Each row comes from the steps of one path. Every step used is in the known rows, and no mark comes twice. Write the path behind each row, first mark first.
Known rows
dosok godopa mavar dased resifu tufed: [-0.55  2.82  0.35 -3.64 -0.25 -3.34 -3.49 -1.85 -0.04 -3.38 -3.41  3.61
 -0.42  0.29  3.98  0.97 -1.07  0.98 -1.02  0.36  2.22 -0.89  1.84 -3.24
  3.60  2.39 -4.17]
dozaz mavar dased dosok godopa: [-1.01  1.42 -2.15 -1.38 -0.69 -1.07 -3.53 -0.30  2.97 -4.09 -3.10  3.36
  1.76 -0.37  4.75  0.43 -0.15 -1.61 -0.25 -0.42  0.04 -2.05  1.71 -8.16
  3.05  1.61 -4.11]
resifu tufed mavar: [ 0.03  1.20 -1.81 -1.81  1.93 -3.06 -1.98 -0.81  0.62 -2.27 -1.84  6.02
 -0.45  2.86  3.50  3.55 -2.45 -1.20  1.40 -0.49  2.59 -0.73  0.42 -1.98
 -3.14  1.28 -2.70]
dosok dozaz: [-0.39  2.54 -4.73 -2.45  0.64 -0.33 -1.07  1.06  3.12 -4.10 -1.57  3.64
  0.24  0.92  5.33  1.26  1.01 -2.59 -0.96  2.16  2.69 -0.62  2.46 -2.98
  2.44  2.22 -3.26]
resifu dased sedop: [-1.40  0.52 -4.86 -5.38 -2.43 -1.74 -3.58 -2.19  2.99 -0.47 -4.73  3.83
  2.67 -0.63  6.00  1.62 -3.06 -0.32 -1.09  2.41  4.10 -0.69  2.40 -3.32
  0.70 -0.02 -5.18]
dozaz dosok fidep: [-1.93  0.77 -1.42 -0.49  1.41 -0.49 -2.90  1.89  4.10 -2.51 -0.65  3.20
  0.40  3.98  4.05  0.09 -0.70 -1.32 -1.13 -0.04 -1.31 -0.01  1.99 -8.03
  1.12  1.62 -4.08]
resifu tufed mavar godopa: [-0.31  1.82 -1.63 -3.50  1.03 -2.68 -2.44 -0.67  1.72 -3.21 -2.09  6.17
 -1.14  2.21  3.61  3.68 -2.22 -1.19  1.29 -1.34  4.21 -0.33 -0.13 -1.38
 -1.50  0.99 -2.16]
resifu tufed mavar godopa dosok fidep: [ 0.34  0.69 -1.42 -2.67  1.57 -2.24 -2.12  0.04  0.30 -3.25 -0.80  5.31
 -1.61  2.99  2.52  3.19 -2.24  0.02  1.05 -2.77  1.90  0.43  1.04 -2.11
 -1.47  1.04 -1.70]
dosok dozaz mavar: [-0.07  2.29 -4.44 -2.24  0.32  1.27 -2.06  1.51  3.33 -4.32 -1.75  3.33
  0.41  0.56  4.39  2.83  0.04 -3.76  0.77  0.79  1.56 -1.65  3.31 -3.85
  4.27  1.33 -2.39]
godopa dosok dozaz: [ 0.48  1.33 -4.22 -1.70  0.54 -1.39 -0.37  1.88  0.36 -2.83 -0.13  3.34
 -0.55  0.96  3.72 -0.62  0.33 -1.37 -0.70 -1.21  0.22  0.57  2.21 -4.85
 -0.95  0.93 -1.75]
godopa dosok dozaz mavar: [ 0.74  1.11 -3.95 -1.53  0.28 -0.09 -1.12  2.18  0.59 -3.03 -0.25  3.12
 -0.37  0.68  3.02  0.62 -0.38 -2.38  0.71 -2.34 -0.78 -0.30  2.91 -5.61
  0.52  0.23 -1.01]
dased resifu tufed: [-2.80  3.20 -1.31 -2.94 -0.91 -4.47 -2.92 -1.98 -0.02 -1.20 -2.12  5.18
 -0.31  1.84  3.96  3.28 -2.83 -1.77  0.40  2.21  1.82 -0.83  1.92 -0.39
 -0.23  0.06 -3.55]
keda tufed mavar godopa dosok fidep: [ 0.35  2.06 -0.81 -2.83 -1.13  0.73 -2.77  3.57  3.34 -2.75 -1.82  5.62
 -1.31  3.11  2.00  2.62  2.41  0.95  0.22 -3.20  0.11 -0.31  3.77 -3.34
 -0.68  0.91 -4.09]
mavar godopa: [-1.98  3.13 -3.54 -5.24 -0.82 -0.62 -3.82  0.42  5.37 -2.86 -1.78  4.76
  0.49  0.66  4.69  0.17 -0.52 -2.58 -0.44 -1.00  5.36 -0.33  1.06 -3.97
  1.44  1.07 -4.44]
dozaz mavar dased: [-1.40  1.10 -4.25 -2.42 -0.54  0.49 -4.19  0.09  3.41 -3.06 -2.52  3.90
  2.42  0.21  5.03  1.04 -0.92 -3.04  0.03  1.42  1.39 -2.35  3.73 -6.55
  1.23  0.53 -4.34]
dozaz mavar godopa dosok: [-0.80  1.92 -3.03 -3.98 -1.02  0.66 -4.18  1.51  3.51 -2.41 -1.01  4.00
  0.29  0.32  2.61  0.93 -1.89 -3.30  1.86 -4.42  1.78 -1.02  2.18 -6.21
  1.56 -0.59 -2.19]
godopa dosok dozaz mavar dased resifu tufed: [-0.01  1.10 -3.05 -1.78 -0.86 -2.14 -0.88  0.58 -1.95 -3.82 -1.14  3.36
 -0.97  0.19  3.68  2.01 -0.77 -1.36 -0.14  0.46 -1.19 -0.21  3.35 -3.42
  0.82 -0.56 -0.03]
keda tufed mavar: [ 0.01  2.50 -1.22 -1.97 -0.76 -0.14 -2.65  2.60  3.57 -1.76 -2.78  6.36
 -0.14  2.96  2.97  3.03  2.15 -0.25  0.59 -0.95  0.78 -1.50  3.21 -3.28
 -2.36  1.14 -5.08]
dozaz dosok: [-2.07  1.59 -1.50 -1.19  0.43 -1.97 -2.55  1.53  3.92 -1.86 -1.46  4.17
  0.40  2.64  4.56 -0.42 -0.88 -2.27 -0.70 -0.44  0.24 -0.11  0.07 -8.08
 -1.01  0.67 -3.29]
dozaz mavar: [-1.14  1.84 -3.46 -2.32  0.11  0.72 -4.35  0.68  3.96 -1.62 -1.56  4.13
  1.72  1.22  3.43  1.78 -2.02 -4.01  1.95 -1.37  1.44 -2.35  2.88 -6.06
  1.27  0.44 -4.10]
keda dased dosok: [-0.42  1.42 -4.11 -1.33  0.97 -3.91 -2.39  1.42  4.95 -3.47 -1.74  4.47
  2.90  0.59  6.18  1.00  1.43 -0.37 -0.88  0.98  2.01  0.04 -1.24 -7.77
 -1.92  2.47 -6.42]
godopa mavar dased dosok dozaz: [ 0.02  0.63 -3.71 -1.65  0.51 -1.19 -2.53 -1.00  2.81 -3.92 -4.49  3.85
  1.58 -0.29  7.05  2.14 -0.99 -0.82 -2.03  1.41  0.30 -0.53  0.90 -4.32
  1.32  2.44 -3.43]
resifu dased dosok dozaz mavar: [ 0.21  1.05 -4.18 -1.30 -1.37 -1.44 -1.33 -1.60  2.93 -3.35 -4.97  2.77
  2.43 -1.72  6.89  2.24 -0.67 -2.21 -1.47  0.36  0.05 -1.27  1.65 -5.29
  4.72  1.95 -2.57]
keda tufed: [-1.13  2.46 -1.70 -2.88 -1.83 -0.64 -2.89  2.24  3.70 -1.05 -1.30  5.71
  0.86  2.38  3.63  1.02  2.44 -1.99 -0.25  0.73  1.84 -2.00  3.90 -5.05
 -1.29  0.55 -5.48]

Write each row's path
[-2.11  3.75 -0.70 -3.57 -0.75 -3.74 -3.12 -1.58  0.78 -2.51 -3.49  5.83
 -1.61  1.76  3.47  4.99 -2.90 -0.39  0.94  0.22  2.31 -0.10  0.84  1.50
  0.22  0.29 -2.83]
dased resifu tufed mavar godopa
[-1.12  2.22 -3.32 -4.65 -0.89 -1.32 -2.85  1.23  3.09 -2.28 -0.64  4.40
 -0.31  0.52  3.58 -1.17 -0.70 -1.63 -0.31 -3.41  3.39  0.66  0.94 -5.12
 -0.68  0.24 -2.90]
mavar godopa dosok
[-0.27  1.60 -3.78 -1.75 -1.03 -0.95 -1.34  1.24 -0.42 -3.77 -1.66  2.91
 -0.53 -0.17  3.88  1.21 -0.14 -1.18 -0.56  0.07 -1.68 -0.03  3.68 -4.02
  1.31 -0.10 -1.14]
godopa dosok dozaz mavar dased resifu
[-0.61  1.87 -3.50 -0.46  0.45 -2.33 -0.69  0.20  3.36 -4.00 -2.44  3.87
  0.62  0.56  5.92  1.54  0.47 -2.02 -1.09  0.51  0.14 -0.32 -0.49 -4.98
  1.55  2.54 -3.06]
dased dosok dozaz
[-1.41  2.58 -3.08 -1.74  0.15 -1.75 -3.01 -0.75  2.15 -3.36 -5.13  5.05
  0.22  1.13  5.22  3.03 -0.66  1.26 -1.11  1.84  0.52 -0.10  2.02 -0.92
 -1.29  1.80 -4.97]
tufed mavar dased resifu
[ 0.27  1.22 -1.46 -3.13  1.05 -3.10 -1.89 -0.19  0.26 -2.87 -1.29  5.92
 -1.61  2.17  2.80  2.87 -2.32 -0.61  1.34 -2.93  2.96  0.33 -0.14 -2.11
 -2.89  0.42 -1.21]
resifu tufed mavar godopa dosok
[ 0.24  0.95 -0.46 -1.12  1.23 -4.62 -1.37 -1.57 -0.28 -4.32 -2.97  5.33
 -0.61  1.52  4.41  2.28 -0.76  0.93 -0.38  0.08  1.53 -0.52 -0.52 -3.87
 -1.28  2.35 -2.77]
resifu tufed mavar dased dosok godopa
[ 0.42  0.51 -2.37 -0.76  1.39 -3.70 -0.45 -1.25 -0.03 -5.03 -3.15  5.41
 -0.53  1.43  5.56  3.94 -0.72 -0.12 -0.66  1.93  1.17 -0.31 -0.03 -2.19
 -1.47  1.93 -1.62]
resifu tufed mavar dased dosok dozaz
[-0.52 -0.15 -3.19 -1.25  1.03 -0.72 -3.83 -1.21  3.22 -2.94 -3.85  3.67
  2.27  1.00  6.30  1.73 -1.78 -0.22 -1.91  0.69 -0.61 -0.62  1.87 -5.32
  0.88  2.66 -4.93]
godopa mavar dased dosok fidep
[-0.34  2.91 -4.27 -3.92 -0.55  1.65 -2.56  1.66  4.43 -5.34 -1.99  3.52
 -0.28 -0.08  4.50  3.02  0.23 -3.77  0.68 -0.10  3.12 -1.28  2.81 -3.26
  5.90  1.09 -1.95]
dosok dozaz mavar godopa
[-0.59  0.42 -3.26 -1.72  0.45 -1.66 -3.55 -1.46  3.07 -2.51 -4.40  4.25
  2.23  0.11  6.64  1.38 -1.93 -0.83 -1.67  0.49  0.36 -0.73  0.62 -5.32
 -0.45  2.05 -4.40]
godopa mavar dased dosok
[-1.42  2.66  0.71 -1.65  0.37 -2.55 -2.37  1.63  3.16 -2.98 -1.32  3.20
 -0.76  2.17  3.33 -1.85  0.47 -0.61 -0.90 -1.87  0.64 -0.13 -0.27 -9.06
  2.09  1.92 -3.58]
dozaz dosok godopa
[-0.73  2.78 -2.51 -2.62  0.63 -4.74 -2.74  0.47  1.83 -3.42 -2.56  5.36
  0.67  1.51  4.64  4.65 -0.19  0.85  0.36  2.46  2.46  0.23  0.46 -1.72
 -1.75  1.22 -5.32]
keda dased resifu tufed mavar
[ 0.57  0.67 -4.45 -1.57 -0.12 -0.26 -1.06  1.81  0.21 -3.92 -0.89  2.97
  0.04  0.00  4.02  0.08  0.31 -1.71 -0.58 -0.59 -0.78 -0.27  3.37 -5.89
  0.45  0.30 -1.11]
godopa dosok dozaz mavar dased
[-2.44  2.24 -3.39 -2.56 -1.60 -0.35 -4.53 -0.59  2.58 -2.88 -3.53  3.86
  1.73  0.07  4.88  2.43 -1.45 -2.39  0.01  2.14  0.33 -2.09  4.12 -4.21
  2.26 -0.04 -4.33]
dozaz mavar dased resifu
[-1.29  1.60 -2.21 -1.46 -0.48 -3.53 -2.15 -1.07  2.52 -4.41 -3.19  3.53
  1.54 -0.38  6.27 -1.75  1.51  0.43 -2.98  1.62  1.16 -0.65  0.32 -7.65
  1.21  3.00 -5.28]
mavar dased dosok godopa
[-2.89  2.03 -2.79 -2.91 -1.45 -4.11 -2.80 -2.29 -0.01 -2.99 -3.05  4.72
  0.90  0.57  6.06  1.66 -1.01 -0.75 -2.18  5.27  2.01 -0.75  2.91 -1.94
 -0.47  0.38 -4.26]
mavar dased resifu tufed
[-1.85  3.23 -0.87 -2.23 -0.05 -4.07 -2.76 -1.69 -0.15 -1.72 -3.30  5.69
 -1.09  2.27  3.42  4.89 -3.08 -0.38  1.07  0.91  1.04 -0.43  1.26  1.05
 -1.07  0.48 -3.24]
dased resifu tufed mavar
[-1.08  1.04 -4.58 -0.99 -0.33 -2.48 -1.01 -0.55  2.78 -5.24 -3.38  3.74
  1.65 -0.47  7.68  0.26  1.61 -0.93 -3.35  3.85  0.70 -0.42  1.00 -5.61
  0.95  2.40 -3.79]
mavar dased dosok dozaz
[-0.15  0.57 -2.39 -1.83  1.39 -3.27 -1.89 -1.31  0.14 -3.38 -2.56  5.80
  0.05  2.06  4.80  2.95 -1.59 -0.44 -0.15  1.68  2.58 -0.73  1.06 -2.38
 -3.16  1.31 -2.94]
resifu tufed mavar dased
[-0.64  2.26  1.23 -1.89  0.77 -1.94 -3.10  1.25  3.02 -2.66 -2.35  3.25
 -0.75  2.08  3.26 -0.61 -0.93 -0.38 -0.45 -3.01  0.10 -0.11 -0.42 -8.38
  2.58  2.08 -3.09]
dozaz dosok godopa mavar
[-1.37  2.25  2.13 -2.11 -0.31 -3.96 -2.84 -0.38  0.52 -3.53 -3.20  3.53
 -1.36  1.58  3.92  0.75 -1.32  0.63 -1.27 -0.29 -0.44 -0.01  0.03 -6.22
  2.83  1.22 -2.22]
dozaz dosok godopa mavar dased resifu tufed
[-0.95  3.27 -2.39 -3.96 -0.05 -4.41 -3.14  0.62  2.69 -4.17 -2.80  5.51
  0.17  0.98  4.70  4.67  0.00  0.86  0.27  1.73  3.73  0.58  0.08 -1.24
 -0.43  1.02 -4.91]
keda dased resifu tufed mavar godopa
[ 0.22  0.06 -4.58 -3.02 -1.02 -0.40 -1.63  1.64  0.22 -3.55 -1.42  3.15
 -0.16  0.01  3.79  1.16 -0.87 -0.70 -0.02  0.17 -0.06  0.02  3.09 -4.97
 -0.01 -0.78 -1.36]
godopa dosok dozaz mavar dased sedop
[-0.18  1.65 -1.27 -1.03 -1.39 -1.27 -2.12  1.79  3.23 -3.12 -4.12  6.15
  0.46  1.90  4.67  2.69  2.96  0.80 -1.11  0.56 -0.49 -1.27  2.32 -4.48
 -2.53  1.40 -4.92]
keda tufed mavar dased dosok
[-0.03  1.56 -4.08 -2.67 -2.07 -1.10 -1.76 -1.43  3.78 -4.10 -5.20  2.93
  1.91 -2.27  6.90  2.45 -0.49 -2.15 -1.58 -0.29  1.26 -0.92  1.23 -4.80
  6.09  1.76 -2.13]
resifu dased dosok dozaz mavar godopa
[-0.84  1.80  0.68 -1.90  0.36 -2.11 -3.01  0.90  2.69 -3.54 -2.92  3.11
 -0.35  1.43  4.34 -1.08 -0.17  0.27 -1.67 -1.24  0.07 -0.03  0.09 -8.72
  2.51  2.06 -3.26]
dozaz dosok godopa mavar dased
[-0.32  2.52 -3.90 -4.57 -0.83 -0.78 -1.65  1.81  2.76 -4.06 -0.75  3.80
 -1.14  0.05  4.04 -0.26  0.53 -1.67 -0.81 -2.27  3.19  0.93  1.36 -3.88
  1.54  0.61 -1.65]
mavar godopa dosok dozaz
[-1.42  0.76 -3.59 -1.10 -0.61 -0.66 -3.70 -0.37  3.50 -3.37 -3.14  3.89
  2.47 -0.11  5.54  1.34 -1.03 -2.73 -0.16  0.59 -0.21 -2.08  1.92 -7.60
  1.07  0.81 -3.97]
dozaz mavar dased dosok
[-0.27  1.71 -5.02 -2.29 -0.21  1.04 -1.97  1.02  2.91 -5.44 -2.46  3.15
  0.92 -0.23  5.69  2.19  0.96 -2.97 -0.76  2.97  1.47 -1.73  3.97 -4.30
  4.23  1.43 -2.59]
dosok dozaz mavar dased
[-0.12  2.22 -0.13 -1.24  0.74 -3.09 -2.80 -0.84  2.93 -2.63 -3.13  3.66
  0.53  0.57  4.14  0.15 -0.94 -0.10 -0.21 -3.50  0.23 -0.62 -1.49 -6.82
  2.36  3.34 -4.46]
dased dosok godopa mavar
[-0.18  0.28 -1.89 -0.82  1.35 -4.15 -1.47 -1.67  0.27 -3.60 -3.05  5.83
  0.12  1.78  5.20  3.19 -1.68 -0.10 -0.25  1.01  1.32 -0.54 -0.37 -3.23
 -3.24  1.57 -2.64]
resifu tufed mavar dased dosok
